In the rows, 128 means zero.
Known rows, with every step that occurs:
nilevop > mibak: [124 139 199 176  80  95 121 141 105 114 104 156 124  91  63 135 122 151
 144 139 152 175 138  92  99 112 145 115  99 137  97]
vopu > mibak > sobe > dotobab: [ 63 107 111 110 117 130  89 178 201  98 110 135 141 116 103 126 132 127
 118 154 117 157  96 128 120 123 121 119 133 110 124]
denitef > nilevop: [114 127 124 105 137 121  98 145 110 129  84 185 110  99 140 132 119 126
 121 144 132 160  83 114 123 158 159 119 107  84 134]
nilevop > denitef > puli > mibak: [161 150 171 170  87 119 117 113 105 143 108 137 136  98 138 126 155 122
  80 119 125 145 107 140  64 142 187 154 132 142 111]
sobe > dotobab > puli: [ 97 122 128 131 156 111  66 169 190 200 125 124 106  89 145 146 170 117
 155  87 102 194  88 127  86 168 139 125 108 131 151]
fara > dotobab > puli > mibak: [134 123 152 161 138 125  88 111 135 184 136 156 125  96 153 126 182 131
  78 113 104 154 113 138  64 130 147 128 131 145 106]
tubegi > vopu > mibak: [ 79 149 137 125 111  90  89 142 101  51 118 165 129 147  60 124 102 155
 106 143  85 175  89 113 125 143 110 119 125 107 141]
dotobab > fara: [ 96 158 129 145 133 108  82 147  95 175 123 149 118  63 120  89 126 149
  82  90 104 137  98  99 106 176 153 115  80 126 125]
vopu > mibak > nilevop > denitef > puli > dotobab: [130 147 129 149 106 100 106 115 167 140 133 136 122 116 123 113 149  56
  71 129 100 157  74 130  93 195 164 135  87 117 159]
bita > dotobab > puli > mibak > vopu: [ 93 129 141 146 151  83  77 119  87 161 122 123 168 125 116 118 148 173
 106 105  92 182 132 147 113 112 110 108 133 148  96]
bita > dotobab: [140 119 112 161 169  57 113 169 160 115 104 137 111 124 170 132 148 151
 108 126 108 165  71  94  81 122 111 120 113  80 136]
nilevop > denitef: [178 159 143 199  89 105 141 177 126 149  80 136 138  85 112 133 138 156
 126 136 143 163 125 111  93 186 202 147 117 115 125]
moruni > tubegi > vopu: [ 98 131 130 145 154  47 118 170 115 134 152 134 146 117  38 101  81 148
  86 104  93 199  74  98 132 113 139 132 143 116 152]
fara > dotobab > sobe > mibak > nilevop: [ 71 130  90  96 110 158 106  98 141 107  78 174 123 117 115 155 110 100
  81 174 143 185 159 124 147 111 137 117 131 135  97]
moruni > tubegi: [101 110 159 147 161  48 157 192 130 186 131 163 116 104  75  78 123 130
 106 130 110 198 104 100 108 107 165 152 157 136 115]
bita > dotobab > puli > mibak > sobe: [123 121 133 139 110 136  52 126 121 148 127 163 164 103 107 125 145 156
  79 122 145 128 134 147 112 101 112 108 138 121  92]
tubegi > vopu > mibak > nilevop > denitef > puli: [116 169 134 133  85 111  89 105 113 126 106 137 111  94 111 144 117  93
  97 120  99 181 117 126 117 215 180 155 110 129 169]
mibak > nilevop > denitef > puli > dotobab: [145 147 127 157 110  92 107 119 172 163 134 127 131 105 129 116 147  59
  71 118 113 158  66 129  95 196 170 132  83 114 164]
denitef > puli > mibak > nilevop: [ 98 141 140 104 128 143  88  83 119 127 106 181 121  96 149 151 123  76
  61 159 139 173 128 153 104 138 138 124 127 127 126]
sobe > mibak > nilevop > denitef > puli > dotobab > fara: [ 94 161 107 146 120 138  82 104 135 166 140 124 111  76 125  92 136  73
  49  90  87 130 107 111  99 186 180 127  56 141 140]
zamir > fara: [ 99 170 150 149 117 112 140 156 130 179  95 149 137  71 104 117 155 140
  93 104 114 127  84 122 126 180 140 120 124 135 115]
bita > dotobab > sobe > mibak > vopu: [ 66 128 109 129 108  85 103 129  91 110  84 110 177 154  71 120 115 188
 128 125 108 191 143 120 163  81 116 108 140 150  71]
moruni > tubegi > vopu > mibak > puli: [ 60 134 147 103 129  99  81 144 122 136 145 156 121 134  92 111  91 119
 119 122  99 196 123  78 117 177 129 136 171 162 163]
vopu > tubegi > moruni: [ 84 148 173 149 139  67 143 145 153 140  93 147 143 119  75 105 161 141
 114 146 173 192  47 141 131 113 134 137 155 110 167]
dotobab > sobe > mibak: [104 134 120 129  68 129 122 138 116  98  69 142 145 143  73 137 120 160
 130 134 149 169 128 111 137  72 151 127 141 145  66]
nilevop > denitef > puli > mibak > vopu > tubegi: [ 88 117 163 149 155  87 130 159  85 160 105 145 148 107  99  78 167 152
 102 154 118 188 139 154 164 114 155 122 161 182 127]
puli > dotobab > fara: [105 151 116 154 142 104  86 142 129 179 147 137 126  75 123  74 137 113
  55  87  95 123  70 103  94 175 148 106  62 121 133]
mibak > puli > dotobab > sobe: [132 139  98 115  91  97 105 155 120 190  96 144 157 110 124  97 117 130
  87 107 152 157  74 103 111 156 115 107 151 145 101]
zamir > fara > dotobab > puli > mibak: [123 133 150 160 138 136 100 110 135 196 132 153 123  83 152 122 190 126
  68 104  95 138 114 140  69 141 146 129 133 155 101]
mibak > nilevop > denitef > puli > dotobab > fara: [104 164 107 147 128 123  79 114 127 187 143 129 112  62 137  85 135  77
  43  85  88 129  93 111  93 208 172 123  56 133 151]
zamir > fara > dotobab > sobe > mibak > vopu > tubegi > moruni: [ 38 150 142 138 126  87 153 118 141 152  82 121 162 122  54  90 167 152
  92 134 143 183  82 143 167 103 125 133 173 153 134]

Rows:
[104 113 117 137 103 143  97 161 197 130 113 109 152  96 126 131 143 116
  98 134 128 145 100 138  95 124 159 134 135 126 121]
nilevop > denitef > puli > mibak > sobe > dotobab
[159 159 128 171 108 160 118 131 123 152  82 156 124  76 143 156 141 112
  96 153 147 167 173 141  81 175 192 143 122 134 115]
dotobab > puli > mibak > nilevop > denitef
[110 129 110 136  75 127 125 134 139 101  87 133 151 152  75 126 129 135
 112 132 144 160 109 113 128  71 147 121 128 141  71]
puli > dotobab > sobe > mibak
[113 125 130 150 150  94  63 130 161 227 141 152 104  81 143 128 181 129
 113  91  84 183 102 113 103 199 144 125 105 132 151]
fara > dotobab > puli
[ 59 139 163 149 154  74 124 113 144 169 110 130 155 119  80  95 181 145
  95 132 138 198  77 154 135 112 125 134 162 140 157]
fara > dotobab > puli > mibak > vopu > tubegi > moruni
[134 162 122 157  97 146 130 145 123 106  69 169 114  93 119 149 124 117
 107 179 136 172 169 127 103 191 182 144 120 120 124]
vopu > mibak > nilevop > denitef
[ 57 143 147 139 127  73 142 126 141 133  89 121 172 144  47  92 155 143
 104 140 163 195  67 151 157  81 120 128 162 136 137]
puli > dotobab > sobe > mibak > vopu > tubegi > moruni
[121 165 144 134  83 115  96 110 118 139  96 146 103  89 126 141 132  90
 104 128 108 178 125 128 109 217 186 159 109 132 158]
vopu > mibak > nilevop > denitef > puli
[124 128 138 141 134  87  94 142 184 181 154 136 149 123 134 106 134  82
  92 115 130 163  59  97  96 180 136 109 116 127 163]
mibak > puli > dotobab
[139 157 120 168  91 159 135 136 141 110  70 148 127  99 111 162 123 113
 115 169 152 177 178 123 112 159 204 147 116 127 117]
sobe > mibak > nilevop > denitef
[ 79 151 119 132 139 122  71 131 130 179 155 141 116  87 132  73 130  97
  62  90  87 128  93  90  91 197 142 111  82 146 144]
vopu > mibak > puli > dotobab > fara
[ 87 107 121 121 114 134  87 155 198 128 122 118 153 102 124 129 141 114
  97 133 126 148  85 139 102 112 139 125 135 122 122]
denitef > puli > mibak > sobe > dotobab
[112 167 115 136  70 138 115  95 131 170  86 127 109  74 127 136 144  86
  79 112 102 159 134 122 123 211 198 161 119 159 136]
zamir > fara > dotobab > sobe > mibak > nilevop > denitef > puli
[144 133  80 128 115  75 118 174 103 145  61 144 131 110 149 115 126 178
  98 114 136 159  83 100 101 115  99 115 149 111  83]
bita > dotobab > sobe
[104 129 138 131 128  98  93 137 176 147 150 149 136 139 126 102 136  80
  93 129 114 161  72 100  95 179 126 113 121 132 157]
vopu > mibak > puli > dotobab
[114 121 137 140  99 143  53 115 124 167 137 168 167  92  96 117 149 151
  67 126 139 129 138 147 123 121 125 109 139 131  95]
fara > dotobab > puli > mibak > sobe
[103 137 135 114 139 147 101 102 122 116  98 191 130 100 145 152 118  96
  64 176 153 171 138 150 102 119 129 112 132 119 111]
puli > mibak > nilevop
[ 64 142 126  90 132 137  93 115 122  83  88 207 104 117 119 148 110  97
  93 191 127 186 144 136 128 154 113 114 123 111 129]
vopu > mibak > nilevop
[ 50 137  99 118 131 145  69 160 147 143 126 132 119  71 116  90 127 131
  80 107  90 126 109 109 110 158 138 114  89 130 122]
vopu > mibak > sobe > dotobab > fara
[ 48 138 111 128  97 102 115 116  96 142  89 112 180 130  57 109 128 180
 106 118  94 176 147 123 178 111 129 111 144 171  69]
zamir > fara > dotobab > sobe > mibak > vopu
[134 165 142 142  87 108  97 113 123 161  98 138 111  78 132 143 131  91
 105 118 120 179 116 126 110 218 193 156 107 129 162]
mibak > nilevop > denitef > puli
[101 138 189 140  94 113  87 132 124 167 126 148 126  95 107 137 107 123
 151 120 156 188 148  67 102 170 145 122 139 172 139]
nilevop > mibak > puli
[104 131 136 139  99 154  64 112 127 179 132 164 166  81  95 114 157 146
  58 117 131 113 139 149 128 132 124 110 140 142  89]
zamir > fara > dotobab > puli > mibak > sobe
[ 47 139 143 138 127  74 142 120 140 140  86 126 163 133  55  94 159 157
 101 144 150 199  81 141 163  92 126 134 169 142 138]
fara > dotobab > sobe > mibak > vopu > tubegi > moruni
[ 79 131  86  97 121 152 104 109 136  88  69 169 118 127 126 163 107 103
  93 171 149 184 157 123 136  91 123 115 132 125  95]
bita > dotobab > sobe > mibak > nilevop
[ 82 127 123 110  91 136  89 121 147 165 110 135 137 127 124 131 114 124
 124 118 139 181 140  74 128 152 152 132 168 179 121]
fara > dotobab > sobe > mibak > puli
[122 139 111 146  56 131 126 125 137 110  84 119 144 143  79 127 135 123
 111 122 136 158 118 114 122  97 174 138 125 151  81]
nilevop > denitef > puli > dotobab > sobe > mibak
[155 150 117 175 114 159 121 123 140 161  90 154 119  72 152 150 150 107
  79 156 132 165 173 134  82 185 195 145 122 136 121]
fara > dotobab > puli > mibak > nilevop > denitef
[ 56 140 138 138 137  69 141 132 135 120  77 120 158 144  66 101 155 160
 112 139 156 200  78 140 151  73 112 133 169 131 136]
bita > dotobab > sobe > mibak > vopu > tubegi > moruni
[ 71 107 162 136 180  88 111 163  89 174 114 157 147 111  98  80 172 160
 112 148 118 194 137 159 166  97 127 106 161 180 122]
dotobab > puli > mibak > vopu > tubegi
[ 72 139 106 135 152 122  89 169 156 168 124 118 110  63 143  97 135 126
  90  92  89 143  83  99  90 165 156 119  81 128 135]
sobe > dotobab > fara
[ 91 103 118 128 121 138  96 169 201 121 116 124 159 105 121 129 138 128
  99 144 136 146  91 138 101  99 132 118 139 116 112]
puli > mibak > sobe > dotobab
[157 146 136 172 103  77 112 132 171 166 138 116 136 109 122 106 155  77
  81 105 108 152  50 122  89 194 176 135  85 113 161]
nilevop > denitef > puli > dotobab
[ 74 106 164 140 174  80 128 167  88 151 109 158 155 116  95  76 161 165
 103 163 126 189 129 153 170  88 128 105 165 172 117]
puli > mibak > vopu > tubegi
[ 59 106 168 131 162  87 126 165  79 141  98 165 134 103  72  83 146 158
 133 167 129 200 150 130 187  99 134 101 141 172 122]
denitef > nilevop > mibak > vopu > tubegi
[ 71 114 133 138 136  93 133 158 105 149  97 128 151 128  72  77 160 141
 112 149 118 193 139 142 189 101 155 119 152 189 118]
nilevop > denitef > puli > dotobab > sobe > mibak > vopu > tubegi
[116 132 156 130  74 128  62 110 104 137 127 162 175 101  85 116 128 144
  68 127 152 125 118 149 131 117 132 118 140 125 100]
denitef > puli > mibak > sobe
[122 128 159 155 115  95  99 132 173 166 154 135 141 116 112 111 131  81
 104 119 138 164  88  87  89 162 137 108 107 144 147]
nilevop > mibak > puli > dotobab
[ 87 135 134 107  86 137  87 131 131 156 102 139 141 131 113 137 105 130
 141 116 154 183 140  80 128 142 149 130 168 178 116]
dotobab > sobe > mibak > puli
[ 68 129 128 113  94 107  70 147 103  89 133 176 163 127  19 100  91 161
  82 147 116 152 130 125 163 116 106 115 149 116 113]
moruni > tubegi > vopu > mibak > sobe
[164 152 113 175 125 153 119 134 134 142  82 149 115  83 163 157 146 111
  91 152 136 165 172 135  71 165 181 144 121 126 118]
bita > dotobab > puli > mibak > nilevop > denitef
[ 94 132 174 118 102 133  81 125 115 161 116 162 113  91 123 139 101 110
 150 126 153 181 149  67 107 175 154 122 134 163 140]
denitef > nilevop > mibak > puli
